Each row comes from the steps of one walk. Every step used is in the known rows, and no mark comes twice. Write the walk behind each row, first mark first.
Known rows
B > Q > M: [ -9   4  -9   7 -61  -1 -26 -59  14  33 -31 -11 -19  -9 -11  -3 -27  49
   1  15  -7 -48 -25  -5 -45  15  13  34   8  30 -32 -27 -22   4]
P > Y > M: [ 35   3 -34 -14   1  12  10   9   4   6   5   4 -30 -23  25  -2   4   4
  -4  19 -22 -34  17  -5 -17 -12  62   5   2 -26 -29 -52   7 -16]
V > T: [-23   2 -17  22  20  17 -17   6  -1  23  18   3   1   1   2  10  -1 -13
   5   2 -22 -26   2   4  -4  47   7 -12  11 -18   8 -14   9  27]
Q > M > Y: [ -7 -29 -49 -13 -14  17 -14 -27 -15  39  13  26 -15 -29   7  18  15  24
   9  39 -11 -33  -7  -7 -52 -18  36  28  10 -18  -4  -8   4  -9]
D > R: [-13   1  20  -9   2  -4   6 -22  23  -2   8  24  22  -9   4 -28 -23 -13
  15  37  -3  25 -12   2  -6  40   8   6  29 -13  26  -8  -3  12]
L > Q: [  7 -15 -10 -12   0  -7 -12  13  29 -15  -5 -14 -28  20 -16  -1  14  19
 -17  14  14 -19  -2   2   4  15 -14  -6 -16 -38  27 -25  10 -23]
Y > P > H: [ -5 -17 -13 -19 -17  14 -19  32 -13  -8 -21 -67  45  -7  31   6   3 -11
  15 -31 -22 -16  38  18  -4  25 -59  -1   2 -60 -52   7  16   0]
L > Q > M > Y > P > H: [  -3  -61  -73  -42  -32   21  -47   21   -2   13  -12  -54    5  -15
   24   23   32   30   11   23  -16  -68   29    8  -52   21  -38   25
   -5 -116  -29  -27   28  -32]
H > V: [-15  14  15 -33   9 -20  -1 -39   2  -4 -14  -3   8  18 -19  11   5 -14
   0 -15  19  -2   1  14   6  48 -19 -22  -4  38   6  -6  35 -22]
B > Q > M > Y > P: [ -9 -30 -49 -23 -79   6 -50 -44 -23  30 -14  11 -21 -47  17  36  16  34
  22  29 -26 -71 -17   1 -82  16  33  78  18  -2 -93  -8   8 -28]
W > H > P > Y > M > Q > F: [-26 -12 -72   0  -8 -26   7 -40  18  65 -21  23 -22 -26   9   7 -11  51
  25 -21 -12 -26  33  43 -43  39 -23 -25 -55 -98 -75 -21  -4 -20]
X > F > Q: [-23  15  18  12 -16 -18  11  -4  20  23   8  14 -40 -26  -7  29 -72  -7
 -77  18  -1  12 -18 -36  29  21  33 -43   1  -6 -17 -14 -47  11]
Q > M > Y > P: [  4 -33 -62 -19 -26  11 -29  -4 -32  35  10  13  15 -52  24  27  23  14
  37  26 -20 -52   3  -8 -77  -3  38  56  16 -30 -63  -4  26 -27]
B > Q > M > Y > P > H > V: [-40 -26 -39 -67 -77   3 -59 -74 -17  21 -42 -47   7 -14  13  47  20  20
  11  -4 -20 -69  13  32 -57  69 -50  28   4 -10 -81 -15  38 -32]
R > D > P > H: [-39 -40 -17  30   4  12 -28  32  -5  23 -17 -19  79   3   5  20  -5 -18
 -51 -13   6   5  34 -22  19  32 -56 -22 -20 -58  25 -19 -38   1]
U > P > Y: [ -1 -54 -29  10 -17  -6  -9  -8  -6  21  27  16  15 -22  64  18  11  -7
   2   4 -13 -20  14  12  -8  18   6  19   5  12  16 -35 -25 -25]
V > H > P > Y: [ -5 -33  -6  14  76   3 -22 -23  -4   6   3  37  44  -7  56  19 -25  34
  27 -15 -19 -11  57  43 -12  28  -9 -14 -28  15  20 -31  -5  12]
M > Y: [-11 -32 -32 -24  -5  11 -11  -7 -18   2  20  35 -28 -18  14  33  37  -5
  -6  28  -9  -2   1   7  -9 -16  15  13  -2 -20  -3  12  11 -13]
H > W: [ -8 -43  -4 -28  -8 -41  -3  -3   6  10  -9  13   2  58  -7  30 -12  -2
  33   0   5  -3  14  24   4  17 -19 -13   2  19 -16 -28  12  15]
X > F > Q > M > Y > P > H: [-35 -33 -46 -20 -45   8 -26   2 -10  52   1 -25  -7 -60  33  54 -53   5
 -50  26 -34 -39  10 -26 -25  29   5 -14  14 -80 -75 -18 -30   3]
R > D > P > Y: [ -6 -58 -29  31  16  -1 -21   3  -8  18  18  59  59 -25  12  40  19 -18
 -45  21   7   1  25 -25  13  24  40  -1 -19 -10   5 -36 -46 -23]
D > P > Y > M > Q > F: [ -8 -26 -69  -6 -18 -26   5  19  25  27   2  22  -8 -71   8  24   7  22
  -5  31   5 -16  -2 -40 -25  32  66  13 -70 -65 -81 -71 -73 -31]
Q > M: [  3  -3 -21  11  -7   4  -5 -19   4  34  -6  -7  15 -13  -4 -15 -20  27
  17  11   1 -29  -6 -14 -39  -2  16  15  11   3  -1 -23  -8   4]
B > Q > M > Y > P > H > J: [ -28   -8  -70  -65  -93   43  -74  -55  -15   25  -55  -44   -7   -7
   35   57   11   50   12    0  -42  -46    8   -7  -45   48  -66   30
    0  -46 -101  -14   -4   20]
X > F: [-25 -15  13 -10  -8   0   6  -9  19   3   9  28 -12 -10  18   4 -59 -33
 -31  12   4  -5  -2 -11  31  11  52 -15   2  25  -8   1 -23   9]
B > Q > F: [-47 -35  12  -2 -53 -23 -34 -64  18   6 -17   1 -35 -17 -19  33 -21  35
 -16   7  12   8 -19   5   0  38  14  11 -25   3 -59  -1 -59   3]
F > Q > B: [ 12  11 -11   5  -8 -28  -4 -26  -7  41 -17 -13 -41 -26 -30  31  -3  38
 -17  21   5  15 -16 -17   0 -12 -46 -38  -4  -9 -33 -45 -48  12]
M > Q > B: [  8  15 -34 -11 -12 -19  -2 -37  -4  39 -36  -1 -44 -11 -26  -6  38  23
  22  13  22  -7 -10  20   5 -18 -57 -12 -31  20 -62 -27 -27   5]
V > H > W: [-13 -37  14 -19  72 -32 -26  -4   3   8 -28  29   4  64  18  21 -22  35
  31 -15 -15  -1  33  16  -8  21 -29 -19  11  33  -8 -19  16  36]
M > Q > F: [-35  -8 -15   3 -15 -31  -8 -29  16  26 -14   3 -31 -17 -29   9  16  26
  -7   5  30  14 -13   8   8  29 -11  -9 -50 -25 -68  10 -44  -3]
R > D > P > Y > M: [ 10 -25 -50  29  11   7 -10  29  -3  36   4  40  35 -40  16  20   4 -11
 -43  24   1 -37  21 -45 -21  11  70   9  -9 -37 -11 -74 -28 -35]
Y > M: [ 18  33 -20  -1  -4   9  10  24   8  17 -15 -21 -25 -12   2 -20 -14   8
   1   2  -6 -36  -2 -19 -33 -16  29   8   9 -24 -16 -37  20 -13]

Which walk is each row?
[-24  -7 -43 -42 -34 -11 -30 -26 -26  45 -19 -58  13 -33  -3  59  12  22
 -19  -1 -18 -39  14   0 -54  64 -65 -21   8 -67 -61 -25  32 -31]	F > Q > M > Y > P > H > V
[  1 -30 -44 -28 -20   7 -25  15 -33  -2  16  24  -1 -40  29  39  44 -14
  22  15 -20 -25   8   5 -35   1  21  42   8 -34 -61  19  31 -33]	M > Y > P
[-25  -8 -22   8   7  -7   4 -22  -5  30 -12  16  36  18  11  -1 -29  20
  35 -43 -24  -9  29  39 -35  27 -74 -23  -9 -47  22  21  31  -1]	W > H > P
[-15 -46 -45 -40 -25  26 -32  25 -32  -5   1 -32  19 -23  45  38  39 -15
  10  -2 -34 -18  38  23 -15   8 -42  17   2 -80 -55  19  25 -13]	M > Y > P > H
[ 18  14 -61   1  64  -6 -14 -37  -1  65 -50  17 -27 -31  35  -8  -1  65
  51   2  -7 -53  42  45 -41  -6 -37 -14 -47   8 -58 -95  -9   7]	V > H > P > Y > M > Q > B
[-27 -33 -48 -61 -26   8 -37 -31 -28  26 -18 -42  42 -15  22  34  24  -1
  27  -7 -11 -52  35  23 -50  52 -46   4  10 -39 -53 -10  52 -33]	Q > M > Y > P > H > V
[ -4  -5 -44   9 -21  -5  -8 -22 -12  57  13  14 -41 -45 -16  44   4  49
 -39  46 -14 -19 -22 -30 -51  -5  13   2  10 -48 -12 -23 -17  -8]	F > Q > M > Y
[ 18  10 -66  10 -30  -8   6  11   6  56 -11  -6 -42 -37  50 -15  25  11
  -6   8 -10 -63  -2   7 -35   9   4  31 -13 -17 -38 -66  -3 -40]	U > P > Y > M > Q
[-18 -24 -38 -18 -66  12 -37 -66  -7  37 -11  24 -47 -26  -1  31  12  45
  -7  44 -16 -49 -26   5 -55  -3  32  49   7  10 -35 -13 -10  -9]	B > Q > M > Y
[-19 -16 -62   5 -19 -27   1 -28  23  49  -9   6 -18 -42   8  15 -14  31
  22   7  23 -37  22  41 -27  36  20  -5 -77 -48 -73 -65 -32 -20]	H > P > Y > M > Q > F
[ 33  37 -52 -10 -11  -2  16   4  10  24 -17   2 -60 -26   8 -12  33  18
 -14  17  -7 -46   1  10  -9  -9  30   7 -27 -27 -67 -46   7 -22]	P > Y > M > Q
[-13 -62 -16 -45 -25 -30 -24  30  -9   1 -31 -55  48  53  26  36 -11 -13
  50 -30 -19 -17  51  39  -2  41 -76 -10   4 -41 -69 -21  25  14]	Y > P > H > W
[ 14  23 -62   7 -16  -9  14  -6  11  40 -16   4 -16 -26  18  -7  -3  16
  21   4   5 -59  21  47 -29  15   3   5 -52 -25 -40 -71  10 -23]	H > P > Y > M > Q
[-17  11   0  22 -23 -17   6 -24  22  59   1   6 -24 -36 -11  16 -91  19
 -61  30  -1 -19 -26 -50 -14  20  48 -30  13  -3 -21 -38 -54  15]	X > F > Q > M
[  23    4  -79  -11  -18  -15    7  -38    2   63  -33    5  -29  -36
   11    0    7   30   51   18   13  -58   23   53  -26   -8  -23   -9
  -56   -7  -69 -102  -15  -16]	H > P > Y > M > Q > B
[ -32  -84  -55  -62  -92  -18  -61  -38  -17   35  -41  -30   -2   26
   25   64   -1   28   42   12  -36  -69   26   45  -54   41  -47   38
   11  -32 -104  -34   14    5]	B > Q > M > Y > P > H > W
[ -1  -7 -50  -8 -12 -19   3 -18  22  35  -8   7 -59 -43  -3   8  20  33
 -10  21  10 -23   3   4  -8  11  54  -4 -48 -52 -98 -40 -37 -18]	P > Y > M > Q > F
[ 16  66 -37   3 -14  -3  15  17  11  35 -38 -22 -56 -13 -16 -34  15  20
  -5   3   4 -45 -16  -6 -27 -11  -2  11 -19 -25 -54 -30  19 -17]	Y > M > Q
[ 10   0 -27  14  75  12 -13  -1   2  22 -13  17  19 -18  58  -1 -39  42
  29 -10 -26 -46  53  26 -48  12  20  -5 -19 -12   1 -69  14   3]	V > H > P > Y > M
[-16 -31 -64  11 -33 -27  -7 -12  18  66  -3  -4 -42 -53  41   7  13  26
  -4  10  10 -40  -1   3 -33  33  23  23 -36 -38 -69 -61 -48 -37]	U > P > Y > M > Q > F
[-23 -89 -47 -68 -34 -17 -35  20 -25   3 -12 -19  21  36  38  68  27 -20
  42  -2 -29 -21  52  49  -8  28 -61   3   3 -59 -71  -9  36   1]	M > Y > P > H > W
[  7  28 -72  -1  -6 -10  20 -18   7  58 -28  19 -20  -8  19 -15   5  35
  25 -26 -30 -54  29  47 -43  16 -42 -17 -35 -75 -48 -23  38 -24]	W > H > P > Y > M > Q
[ -9 -36 -36  -5  10  -4   3 -32  -3  21  10  41  37   5  33  17 -12  16
  33 -28 -36 -10  46  54 -17  28 -41 -29 -17 -47   9   6  17  -6]	W > H > P > Y
[-25  -3   7  24  74   2 -22  -9  -3  16 -17  14  45   6  36   0 -42  35
  32 -28  -9 -10  37  31 -29  28 -41  -8 -17  16  33 -17   7  20]	V > H > P
